Each row comes from the steps of one path. Every step used is in the known rows, and no mark comes twice. Write the path behind each row, first mark first.
Known rows
S -> K -> Z -> G -> T -> N: [-1.41  0.02  0.27 -1.38  0.83 -1.76 -0.82  3.95  0.80 -1.48 -2.49 -2.43
 -1.37 -0.99 -1.66 -1.16  2.29  1.26  3.11 -0.36  1.08 -0.46]
K -> Z -> G -> T -> B -> Q: [-2.54 -0.70  0.27  0.86  3.07 -1.64 -1.04  3.44 -1.64 -0.78  0.05 -0.81
 -1.78 -1.62 -0.70  1.06 -0.27  0.46  2.19 -0.47  0.63 -0.17]
K -> Q: [ 2.23  0.06 -0.96  0.82  0.20  0.34 -0.58  3.22 -0.27  0.79 -0.94  0.30
 -3.77 -0.07  0.12 -1.19  3.14  0.93 -2.32  0.10 -0.63 -0.35]
G -> Z -> K: [ 1.79  0.33 -0.31  2.28 -0.95  0.31 -0.66  1.57 -0.55  1.12 -2.97  0.43
 -3.27  1.27 -0.33 -2.41  0.58  3.01 -4.72  0.23 -0.94 -0.94]
T -> B -> Q -> K -> Z -> G: [-1.32 -0.86  1.40  0.31  2.15 -2.09 -1.39  2.57 -0.15 -0.35  1.79 -0.91
 -1.43 -1.24  0.34  0.44 -0.75 -0.92  3.12  0.19 -1.30 -0.09]
B -> Q -> K -> Z: [ 0.04 -0.60  0.60  0.70 -0.48 -2.10 -1.18  1.80  0.74 -0.05  0.34  0.67
 -0.65 -0.94  0.25  0.31  0.60 -0.19  0.52  0.48 -3.37  0.08]
S -> K -> Z: [ 1.39 -0.33 -0.27  0.49 -1.50 -0.90 -0.50  2.91  1.16  0.13 -1.44 -0.40
 -6.04  0.09 -1.24 -0.87  0.85  0.63  0.49  0.28 -0.17 -0.06]
B -> Q -> K -> Z -> G: [-0.03 -0.42  0.58 -0.47  1.32 -2.18 -1.57  2.27  0.14  0.02  0.54  0.58
  0.10 -1.29  0.05  0.16 -0.57 -0.51  1.94  0.19 -1.26 -0.08]
Q -> B: [ 1.88  0.38  0.19  1.04 -0.27  1.50 -0.86  2.54 -0.20  0.32 -1.16  0.62
 -2.73  0.71 -0.63 -0.07  2.18  2.60 -1.76  0.04  0.67 -0.36]
G -> T -> B: [-2.56  0.16  0.87  1.19  1.84 -0.79  0.08  3.53 -1.97 -0.08 -1.34 -2.55
 -3.25 -0.16 -0.51 -0.22  3.07  2.18 -2.76 -0.09 -0.36 -0.10]
Q -> K -> Z -> G: [ 0.22 -0.32 -0.01 -1.09  2.69 -2.19 -1.17  2.93 -0.67 -0.18 -0.42 -0.95
 -2.12 -0.67 -0.39 -0.58  0.61 -0.34  0.45  0.23 -0.66 -0.17]
G -> Z: [ 0.97  1.06  0.15  1.65  0.86  1.34 -0.56  2.55 -0.98  1.18 -2.52  0.07
 -2.40  1.10 -0.35 -2.21  2.29  2.28 -1.82  0.05  0.61 -0.56]
Z -> G -> T: [-1.71  0.71  0.19 -0.88  2.90 -0.61 -0.49  3.70 -2.26  0.27 -2.43 -1.30
 -0.75 -0.56 -0.95 -0.69  2.51  2.48 -2.37 -0.37  1.89 -0.10]
Z -> G -> T -> B -> Q -> K: [-3.86  0.21  2.42 -0.08  2.65 -1.67 -0.94  2.73 -1.14 -0.75  0.09 -2.42
  0.64 -1.26  0.46  0.17  0.83  0.72  0.43 -0.04 -0.69  0.21]
B -> Q -> K -> Z -> G -> T -> N: [-2.57 -0.18  1.07 -1.15  1.81 -3.10 -1.42  2.96  0.48 -1.45 -0.45 -1.72
  3.88 -2.01 -0.25 -0.11  1.91  0.35  3.28 -0.20 -2.39 -0.46]
Q -> K -> Z -> B: [ 1.53 -0.41 -0.44  0.84 -0.12 -2.96 -0.42  1.65  0.56  0.06 -1.50  0.81
 -1.12 -0.75 -0.16 -0.62  0.86  0.87 -0.52  0.23 -2.04 -0.28]
G -> Z -> B -> Q -> K -> T -> N: [ 2.19  1.41  0.93  2.89 -1.73 -0.26 -0.58  0.89  0.56  1.16 -2.00  2.07
  7.13  0.24  1.24 -2.45  2.69  3.01  2.16  0.07  0.72 -0.58]
S -> K -> Z -> G -> T: [-1.19  0.08 -0.23 -1.04  1.22 -1.46 -0.69  3.67 -0.22 -1.00 -2.36 -1.52
 -4.55 -0.85 -1.71 -0.59  0.38  0.90  1.12 -0.23  2.02  0.01]
T -> N: [ 0.40  0.45  0.65  0.18 -0.45 -0.46 -0.29  3.05  0.13  1.07 -1.65 -0.95
  0.91  0.00 -0.60 -1.81  4.70  2.34 -0.94  0.12 -1.03 -0.57]

Which path is each row?
[ 0.30  0.38  1.42  1.27 -1.80 -1.77 -0.56  0.78  1.03  0.94 -1.10  1.76
  2.98 -0.85  0.70 -0.44  1.25  1.78 -0.66  0.25 -1.98  0.09]  Z -> B -> Q -> K
[ 4.31 -0.74 -1.15  1.91 -2.00  0.68 -1.50  1.96  0.99 -0.34 -1.13  1.13
 -5.25  0.55  0.07 -0.31  0.97  2.09 -3.93  0.12 -1.39 -0.93]  Z -> K -> Q -> B
[-2.99 -0.77  1.28  1.11  1.10 -2.59 -0.84  2.57 -0.18 -1.40  0.48 -2.10
 -1.76 -1.39  0.26  1.04  0.64 -0.01  0.86  0.10 -3.71  0.03]  G -> T -> B -> Q -> K -> Z
[ 3.48  0.03 -0.88  1.47  0.08  1.76 -1.20  2.94  0.53 -0.15 -0.43  1.28
 -4.43  0.28 -0.08 -0.19  2.60  1.47 -0.77 -0.07 -0.07 -0.52]  K -> Q -> B
[ 2.65  1.25  0.31  3.12 -1.31  0.24 -0.52  0.61 -0.40  1.49 -1.96  3.02
  4.03  0.46  1.28 -1.66  0.85  2.78  0.20  0.14  1.60 -0.10]  G -> Z -> B -> Q -> K -> T
[ 0.53  1.09  1.43  2.35 -1.02 -0.37 -0.76  0.48  1.09  0.73 -2.16  2.36
  3.02 -0.06  0.82 -1.76  0.32  1.71  0.10  0.07 -1.19 -0.29]  G -> Z -> B -> Q -> K
[-2.24 -0.22  0.64 -0.85  2.40 -2.70 -1.40  2.62 -0.44 -1.08 -0.66 -0.85
  0.72 -1.84 -0.24  0.74 -0.04  0.09  1.30 -0.10 -1.56  0.12]  B -> Q -> K -> Z -> G -> T
[ 2.10  0.65  0.92  1.78 -2.80 -1.64 -0.31  1.22  0.41  1.39 -1.24  1.63
  7.25 -0.67  1.19 -1.15  3.57  2.72  0.87  0.25  0.15 -0.16]  Z -> B -> Q -> K -> T -> N
[ 1.51  0.47  0.61  1.07 -1.31 -0.38 -0.60  1.73 -0.93  1.83 -0.38  0.65
  2.03  0.03  1.12 -0.19  2.30  1.92 -1.70  0.67  0.34  0.44]  B -> Q -> K -> T
[-1.09 -0.12 -1.05 -0.57  3.51 -1.90 -0.85  3.91 -2.16 -0.56 -1.91 -0.87
 -2.41 -1.11 -1.40  0.02  1.18  1.37 -0.53 -0.45  1.25 -0.21]  K -> Z -> G -> T
[ 3.12 -0.64 -1.22  1.36 -1.83 -0.77 -0.79  2.15  0.13  0.67 -1.70  0.37
 -4.49  0.05  0.27 -1.37  1.51  1.59 -5.22  0.27 -2.14 -0.67]  Z -> K -> Q
[-2.84 -0.61  0.70 -0.61  4.26 -2.89 -0.73  3.66 -1.54 -1.57 -0.37 -3.40
 -3.40 -1.32 -0.25  0.04  0.75 -0.03  0.80 -0.07 -0.77 -0.16]  Q -> K -> Z -> G -> T -> B
[-1.02 -0.97  1.19  1.49  0.31 -2.12 -0.90  2.10  0.53 -0.33  1.45 -0.70
 -2.43 -0.93  0.51  0.49  0.12 -0.69  1.47  0.43 -3.44 -0.06]  T -> B -> Q -> K -> Z
[-1.36 -0.09  2.49  1.19 -0.40 -1.19 -0.70  1.88  0.19  0.44  0.93 -0.98
 -0.59 -0.43  0.88 -0.18  1.33  0.35 -0.38  0.51 -2.81  0.10]  T -> B -> Q -> K
[ 4.44  0.11 -1.15  3.31 -0.97  2.05 -1.59  1.67  1.17 -0.56 -1.92  1.61
 -5.10  1.34  0.24 -1.63  0.03  2.27 -2.79 -0.04 -0.75 -1.34]  G -> Z -> K -> Q -> B
[ 2.21  0.63  0.26  2.03 -2.16 -1.28 -0.22  0.89 -0.58  1.75 -1.24  2.53
  3.72 -0.29  1.15 -0.47  1.57  2.69 -0.90  0.37  1.22  0.31]  Z -> B -> Q -> K -> T
